What can hang from each mark:
Z477: Z446 Z476 Z635
Z212: Z628 Z635
Z628: Z212
Z635: Z212 Z477
Z476: Z561
Z446: Z477 Z561
Z561: Z446 Z476

Every row comes from one small tree of marks. The marks that hang from a mark follow it in brackets, in the order of their numbers. Every link used is in the known rows. Which tree was each row made from?
Known rows:
Z212(Z635): [-5.111 -0.544  3.110 -2.446  2.163  0.500 -3.077 -2.951 -3.093 -0.543
 -2.122 -3.864 -0.090  1.007  2.280 -2.358  2.614]
Z446(Z477(Z635) Z561(Z476)): [-4.326 -0.345  5.709 -3.124  4.425 -0.666  0.194 -2.017 -0.521  1.533
 -3.205 -1.581 -0.079  5.430  1.550 -4.217  4.912]
Z476(Z561): [-4.694 -1.519  4.123 -2.717  3.192 -0.288  1.066 -2.303  0.492  1.383
 -4.066 -4.260 -0.364  0.234  0.046 -2.014  3.205]
Z476(Z561(Z446(Z477(Z635)))): [-3.858 -1.161  4.943 -4.365  3.004  0.696  3.391 -2.054  1.770  1.450
 -3.248 -2.550 -0.499 -0.506  0.494 -1.885  2.762]
Z561(Z446(Z477) Z476): [-3.801  0.143  4.781 -4.130  3.398  1.697  1.792 -0.724 -2.621  0.995
 -3.500 -3.105  0.424  0.075  1.372 -2.544  3.287]
Z561(Z446(Z477(Z635(Z212(Z628)))) Z476): [-3.998 -0.060  3.863 -2.633  1.492  1.490  0.732 -2.071 -0.217 -1.286
  1.413 -1.028 -0.621 -0.271  1.143 -1.612  2.932]
Z628(Z212(Z635)): [-4.839 -1.418  3.185 -2.009  2.092  0.620 -3.623 -2.739 -2.904  2.333
 -0.266 -3.697  0.333  2.450 -0.919 -2.303  2.991]
Z635(Z212 Z477): [-4.820 -0.670  1.381 -2.615 -0.687 -0.116 -2.998 -3.033  0.477  0.346
 -0.531 -5.935 -1.975  0.571  0.277 -2.971  3.284]
Z477(Z476(Z561(Z446)) Z635(Z212)): [-3.807 -1.034  3.481  1.884  0.709  0.654  2.673 -2.230  5.692  0.604
 -1.053  0.427 -3.197 -3.905  1.244 -0.601  1.945]
Z476(Z561(Z446)): [-3.986 -1.414  3.829 -2.424  3.680  1.140  3.477 -1.418  0.255  1.231
 -4.191 -4.001 -0.364 -3.337  0.460 -1.450  2.419]
Z635(Z212): [-5.121 -0.974  2.983 -1.967  0.776 -0.106 -3.475 -2.794 -0.613  0.545
 -0.747 -2.518 -0.482  0.636  0.577 -2.786  3.262]
Z561(Z476): [-4.448 -0.428  4.832 -1.122  3.054  0.859 -0.496 -2.015 -2.779  0.868
 -4.283 -2.834  0.068  1.032  1.669 -2.254  3.525]
Z477(Z446 Z476 Z635(Z212(Z628))): [-4.625 -0.747  4.852  4.015 -1.005 -0.752 -3.687 -2.649  3.385 -0.942
  1.904  2.696 -2.759 -3.961  1.628 -0.689  2.127]
Z635(Z212(Z628)): [-5.388 -0.763  3.082 -2.331  0.992  0.082 -3.769 -2.896 -0.695 -1.102
  0.857 -2.896 -0.317  0.502  0.043 -2.030  3.097]
Z635(Z212 Z477(Z476(Z561))): [-4.567 -0.966  1.345 -0.527 -1.050 -0.932  0.846 -2.207  5.916  0.567
 -0.821 -5.193 -4.210 -0.566  0.077 -1.875  2.856]
Z635(Z212 Z477(Z446(Z561))): [-4.709 -1.385  1.456 -0.932  0.720 -1.536 -2.194 -1.899  1.166  1.155
  0.254 -4.171 -2.049 -1.679  0.719 -4.111  4.139]
Z477(Z476 Z635(Z212)): [-4.681 -0.521  4.646  2.053 -0.458 -0.570 -3.513 -3.299  3.413  0.439
 -0.526  1.138 -2.510  0.194  1.748 -1.853  2.606]

Which tree is each row?
[-4.161 -0.594  1.054 -0.517 -0.055  0.952  3.065 -1.348  5.702 -1.231
  0.617 -5.104 -4.029 -4.338 -0.284 -0.769  2.018]
Z635(Z212(Z628) Z477(Z476(Z561(Z446))))
[-4.839 -0.071  1.974  1.093  1.249 -0.910 -1.804 -1.384  1.534 -1.622
  0.615 -3.972 -3.256 -2.119  2.306 -2.527  3.112]
Z212(Z628 Z635(Z477(Z446(Z561) Z476)))
[-4.785 -0.401  2.406  1.878 -2.059 -0.749 -3.088 -2.077  3.273 -1.069
  2.153 -2.849 -3.608 -4.242  0.832 -1.566  2.487]
Z635(Z212(Z628) Z477(Z446 Z476))
[-4.865 -1.376  1.607 -2.526  0.674  0.633 -3.009 -2.929 -1.583  2.186
 -0.055 -7.169 -1.253  2.294 -1.161 -2.404  2.928]
Z628(Z212(Z635(Z477)))
[-4.175 -0.291  0.923 -0.682  0.922  1.182  3.753 -1.385  3.282 -0.501
 -2.453 -5.997 -3.925 -3.889  2.147 -1.033  1.518]
Z212(Z635(Z477(Z476(Z561(Z446)))))
[-4.090  0.268  5.464 -2.596  1.904  0.915 -0.514 -0.874  1.019  1.207
 -3.067 -1.432 -0.903 -0.800  1.015 -2.391  2.494]
Z561(Z446(Z477(Z476)))
[-4.765 -0.032  2.319  0.028 -1.700 -0.610 -2.817 -2.495  3.544  0.136
 -0.595 -4.164 -3.620 -0.047  0.776 -2.264  2.724]
Z635(Z212 Z477(Z476))
[-4.943 -1.149  1.369 -1.088  0.981 -1.203 -2.434 -2.040  0.910 -0.570
  1.811 -4.618 -1.770 -1.899  0.126 -3.530  4.024]
Z635(Z212(Z628) Z477(Z446(Z561)))
[-4.940  0.028  2.387  1.314 -0.888 -0.145 -2.637 -1.951  0.921 -2.035
  0.746 -4.038 -3.322 -3.951  2.666 -1.133  1.768]
Z212(Z628 Z635(Z477(Z446 Z476)))
[-4.431 -1.443  1.465 -0.570  0.317 -0.055  0.855 -2.104  3.755  2.437
 -0.102 -6.330 -3.474  1.153 -1.411 -1.290  2.652]
Z628(Z212(Z635(Z477(Z476(Z561)))))
[-4.061 -1.995  1.363  1.351 -0.271 -0.696  0.889 -1.410  3.699  2.668
  0.710 -4.492 -3.710 -2.810 -0.868 -0.988  2.398]
Z628(Z212(Z635(Z477(Z446 Z476(Z561)))))
[-4.075 -1.355  5.007  1.718  1.551 -0.958  0.992 -1.138  3.202  1.470
 -3.178 -0.709 -2.194 -4.095  1.108 -1.165  2.484]
Z477(Z446 Z476(Z561))
[-3.604 -0.059  5.743 -2.542  3.060  1.491  1.823 -1.813 -1.533  0.900
 -3.372 -1.149 -0.017  0.092  1.928 -2.021  2.958]
Z561(Z446(Z477(Z635)) Z476)
[-4.293 -0.911  6.520  3.759  2.461 -1.689 -1.705 -1.902  2.774  1.765
 -2.858  2.076 -2.121 -1.870  2.138 -2.637  3.431]
Z477(Z446(Z561) Z476 Z635)
[-4.097 -1.457  5.817  3.248  1.108 -1.186  1.317 -2.090  4.457  1.633
 -2.990  1.190 -2.759 -4.024  1.828 -0.713  2.162]
Z477(Z446 Z476(Z561) Z635)
[-4.963 -0.346  4.609  1.985 -0.440 -0.346 -3.836 -3.485  3.477 -1.176
  1.108  0.761 -2.371 -0.042  1.045 -1.183  2.610]
Z477(Z476 Z635(Z212(Z628)))
[-4.341 -1.244  3.848  2.525  2.635 -1.105 -0.346 -2.164  0.421  1.174
 -0.029  1.192 -1.232 -1.194  2.415 -2.997  4.366]
Z477(Z446(Z561(Z476)) Z635(Z212))
[-4.658 -0.215  6.511 -1.753  3.082 -1.645 -1.979 -2.169  3.205  1.797
 -2.783 -0.071 -1.554  4.810  1.154 -3.964  4.038]
Z446(Z477(Z476 Z635) Z561)
